What can hang from each mark:
z854: z185 z439 z724
z906: z340 z439
z185: z854
z724: z103 z854
z439: z906
z340: z906
z103: z499 z724

Each row was made from one small tree. The marks that hang from a mark follow it in brackets, in the order of their numbers. Every link used is in the known rows. Write each row's tree.
Known rows:
z854{z185}: | -.05 |  .01 |  .24 |  .09 |  .05 |  .39 | -.34 |  .01 | -.12 | -.19 |  .23 |  .31 | -.20 |  .15 |  .14 |  .51 | -.16 |
z854{z185 z439 z724}: | -.06 | -.04 |  .18 | -.11 | -.47 |  .28 | -.30 | -.08 | -.08 | -.11 |  .40 |  .46 | -.14 | -.02 |  .11 |  .31 | -.19 |
z185{z854{z439{z906{z340}} z724{z103{z499}}}}: |  .20 | -.16 | -.09 | -.17 | -.45 | -.15 | -.20 |  .16 |  .01 | -.41 |  .43 |  .16 |  .21 | -.50 |  .15 |  .11 | -.07 |
z103{z499 z724}: | -.37 | -.26 | -.18 |  .45 |  .30 |  .27 | -.06 | -.03 | -.24 | -.23 |  .07 |  .01 | -.27 |  .02 |  .21 |  .44 | -.13 |
z439{z906{z340}}: |  .24 | -.03 |  .00 |  .08 |  .09 |  .12 | -.17 |  .19 | -.04 | -.41 |  .22 |  .17 | -.11 | -.15 |  .12 |  .45 | -.12 |
z854{z185 z439{z906{z340}} z724}: |  .25 | -.03 |  .06 | -.15 | -.57 |  .15 | -.24 |  .16 | -.01 | -.26 |  .33 |  .39 | -.16 | -.28 |  .17 |  .13 | -.25 |
z185{z854{z439{z906} z724{z103}}}: |  .03 |  .02 |  .18 | -.42 | -.34 | -.14 | -.35 |  .09 |  .05 | -.55 |  .46 |  .47 |  .22 | -.33 | -.05 |  .24 | -.11 |
z185{z854{z439}}: | -.02 | -.16 | -.22 | -.11 |  .00 |  .15 | -.33 | -.19 |  .02 | -.31 |  .36 |  .42 |  .17 | -.14 | -.08 |  .44 | -.05 |
z340{z906}: |  .13 | -.11 |  .02 | -.06 |  .20 |  .31 | -.30 |  .04 | -.19 | -.33 |  .25 |  .26 | -.16 |  .18 |  .15 |  .59 | -.14 |
z724{z103{z499} z854{z185}}: |  .03 | -.12 |  .35 |  .18 |  .21 |  .20 | -.51 |  .02 | -.08 | -.33 |  .48 |  .00 | -.04 |  .01 |  .21 |  .30 | -.10 |
z906{z439}: | -.02 | -.18 | -.05 |  .12 |  .05 |  .35 | -.24 | -.05 | -.05 | -.34 |  .35 |  .37 | -.16 | -.03 |  .09 |  .64 | -.11 |
z724{z103 z854}: |  .03 | -.09 |  .37 |  .04 |  .32 |  .03 | -.45 | -.07 | -.06 | -.50 |  .66 |  .19 |  .04 | -.10 | -.07 |  .48 |  .02 |
z103{z724{z854{z185 z439{z906}}}}: |  .01 | -.20 | -.10 |  .06 |  .12 |  .16 | -.46 |  .06 |  .06 | -.52 |  .22 |  .36 | -.16 | -.23 | -.02 |  .15 | -.26 |
z854{z185 z439{z906} z724{z103{z499}}}: |  .00 |  .08 |  .35 | -.09 | -.49 |  .12 | -.34 |  .17 | -.03 | -.28 |  .32 |  .20 | -.07 | -.06 |  .33 |  .19 | -.26 |
z185{z854}: | -.07 | -.14 | -.09 | -.07 |  .21 |  .14 | -.32 | -.04 | -.08 | -.38 |  .31 |  .36 |  .06 | -.08 | -.03 |  .53 | -.02 |
z906{z340}: |  .12 | -.15 |  .00 |  .17 |  .07 |  .22 | -.13 | -.04 | -.15 | -.21 |  .38 |  .17 | -.11 | -.14 |  .07 |  .48 | -.01 |
z185{z854{z439{z906{z340}} z724{z103}}}: |  .24 | -.09 |  .06 | -.34 | -.47 | -.16 | -.25 |  .14 |  .05 | -.51 |  .55 |  .38 |  .22 | -.56 | -.04 |  .14 | -.05 |

Write each row's tree:
| -.15 | -.35 | -.26 |  .32 |  .11 |  .29 | -.37 | -.14 | -.07 | -.23 |  .25 |  .12 | -.12 | -.13 |  .13 |  .14 | -.17 |
z103{z499 z724{z854{z185 z439}}}
| -.03 | -.25 | -.25 |  .11 |  .27 |  .03 | -.34 | -.01 |  .04 | -.60 |  .29 |  .32 | -.08 | -.28 | -.10 |  .25 | -.16 |
z103{z724{z854{z439{z906}}}}
| -.17 |  .01 |  .48 |  .08 | -.31 |  .20 | -.27 |  .12 | -.22 | -.18 |  .39 |  .11 | -.19 |  .05 |  .34 |  .32 | -.15 |
z854{z185 z724{z103{z499}}}
|  .17 | -.37 | -.37 |  .29 | -.01 |  .16 | -.31 |  .12 |  .00 | -.35 |  .17 |  .04 | -.13 | -.40 |  .19 |  .00 | -.20 |
z103{z499 z724{z854{z185 z439{z906{z340}}}}}
|  .06 |  .14 |  .48 | -.27 | -.51 |  .10 | -.38 |  .16 |  .02 | -.37 |  .41 |  .42 | -.07 | -.10 |  .13 |  .21 | -.24 |
z854{z185 z439{z906} z724{z103}}
|  .11 | -.42 | -.51 |  .32 |  .16 |  .01 | -.20 |  .05 | -.02 | -.43 |  .27 |  .00 | -.05 | -.44 |  .11 |  .11 | -.15 |
z103{z499 z724{z854{z439{z906{z340}}}}}
| -.11 |  .08 |  .64 | -.11 | -.33 |  .20 | -.33 |  .09 | -.17 | -.26 |  .50 |  .36 | -.17 |  .01 |  .14 |  .37 | -.12 |
z854{z185 z724{z103}}
|  .10 | -.05 | -.21 | -.19 |  .03 |  .03 | -.36 |  .02 |  .09 | -.51 |  .24 |  .42 |  .18 | -.20 | -.06 |  .40 | -.15 |
z185{z854{z439{z906}}}
| -.02 | -.03 |  .03 | -.22 | -.33 | -.15 | -.32 |  .11 | -.01 | -.49 |  .36 |  .23 |  .20 | -.29 |  .12 |  .20 | -.13 |
z185{z854{z439{z906} z724{z103{z499}}}}
|  .19 | -.06 |  .24 |  .06 |  .01 |  .09 | -.59 |  .08 |  .08 | -.46 |  .39 |  .11 |  .11 | -.10 |  .20 |  .20 | -.21 |
z724{z103{z499} z854{z185 z439{z906}}}
|  .45 | -.08 |  .26 | -.06 | -.16 |  .05 | -.52 |  .10 |  .13 | -.46 |  .59 |  .29 |  .10 | -.35 |  .01 |  .13 | -.13 |
z724{z103 z854{z185 z439{z906{z340}}}}
| -.25 | -.40 | -.24 |  .43 |  .49 |  .13 | -.24 | -.05 | -.19 | -.37 |  .26 | -.01 | -.20 | -.14 |  .11 |  .34 | -.10 |
z103{z499 z724{z854}}
|  .04 | -.05 | -.15 | -.35 | -.28 | -.08 | -.29 |  .08 |  .04 | -.48 |  .32 |  .49 |  .11 | -.30 | -.02 |  .28 | -.18 |
z185{z854{z439{z906} z724}}
|  .13 | -.08 |  .37 | -.04 | -.04 |  .19 | -.56 | -.15 |  .05 | -.36 |  .63 |  .34 |  .10 | -.11 | -.03 |  .28 | -.08 |
z724{z103 z854{z185 z439}}
|  .24 | -.18 | -.25 | -.31 | -.42 | -.10 | -.18 |  .12 |  .03 | -.44 |  .41 |  .42 |  .12 | -.51 | -.02 |  .15 | -.13 |
z185{z854{z439{z906{z340}} z724}}
| -.06 |  .06 |  .50 | -.17 | -.54 |  .19 | -.33 | -.06 | -.06 | -.20 |  .55 |  .45 | -.04 | -.06 |  .10 |  .25 | -.10 |
z854{z185 z439 z724{z103}}
| -.10 | -.01 |  .34 |  .02 | -.51 |  .21 | -.30 | -.03 | -.12 | -.11 |  .44 |  .18 | -.04 | -.01 |  .29 |  .21 | -.15 |
z854{z185 z439 z724{z103{z499}}}
| -.22 | -.05 |  .33 |  .09 | -.13 |  .07 | -.18 |  .02 | -.22 | -.25 |  .44 |  .06 | -.11 | -.03 |  .25 |  .42 | -.08 |
z854{z724{z103{z499}}}
|  .34 | -.02 | -.02 |  .00 | -.27 |  .26 | -.31 |  .14 |  .07 | -.24 |  .22 |  .32 | -.07 | -.17 |  .13 |  .26 | -.23 |
z854{z185 z439{z906{z340}}}
|  .24 | -.04 |  .03 | -.07 |  .06 |  .13 | -.57 |  .04 |  .11 | -.46 |  .35 |  .38 |  .00 | -.10 |  .03 |  .26 | -.24 |
z724{z854{z185 z439{z906}}}
|  .38 | -.15 |  .10 |  .10 | -.11 |  .08 | -.49 |  .12 |  .07 | -.38 |  .48 |  .02 |  .10 | -.31 |  .22 |  .08 | -.16 |
z724{z103{z499} z854{z185 z439{z906{z340}}}}
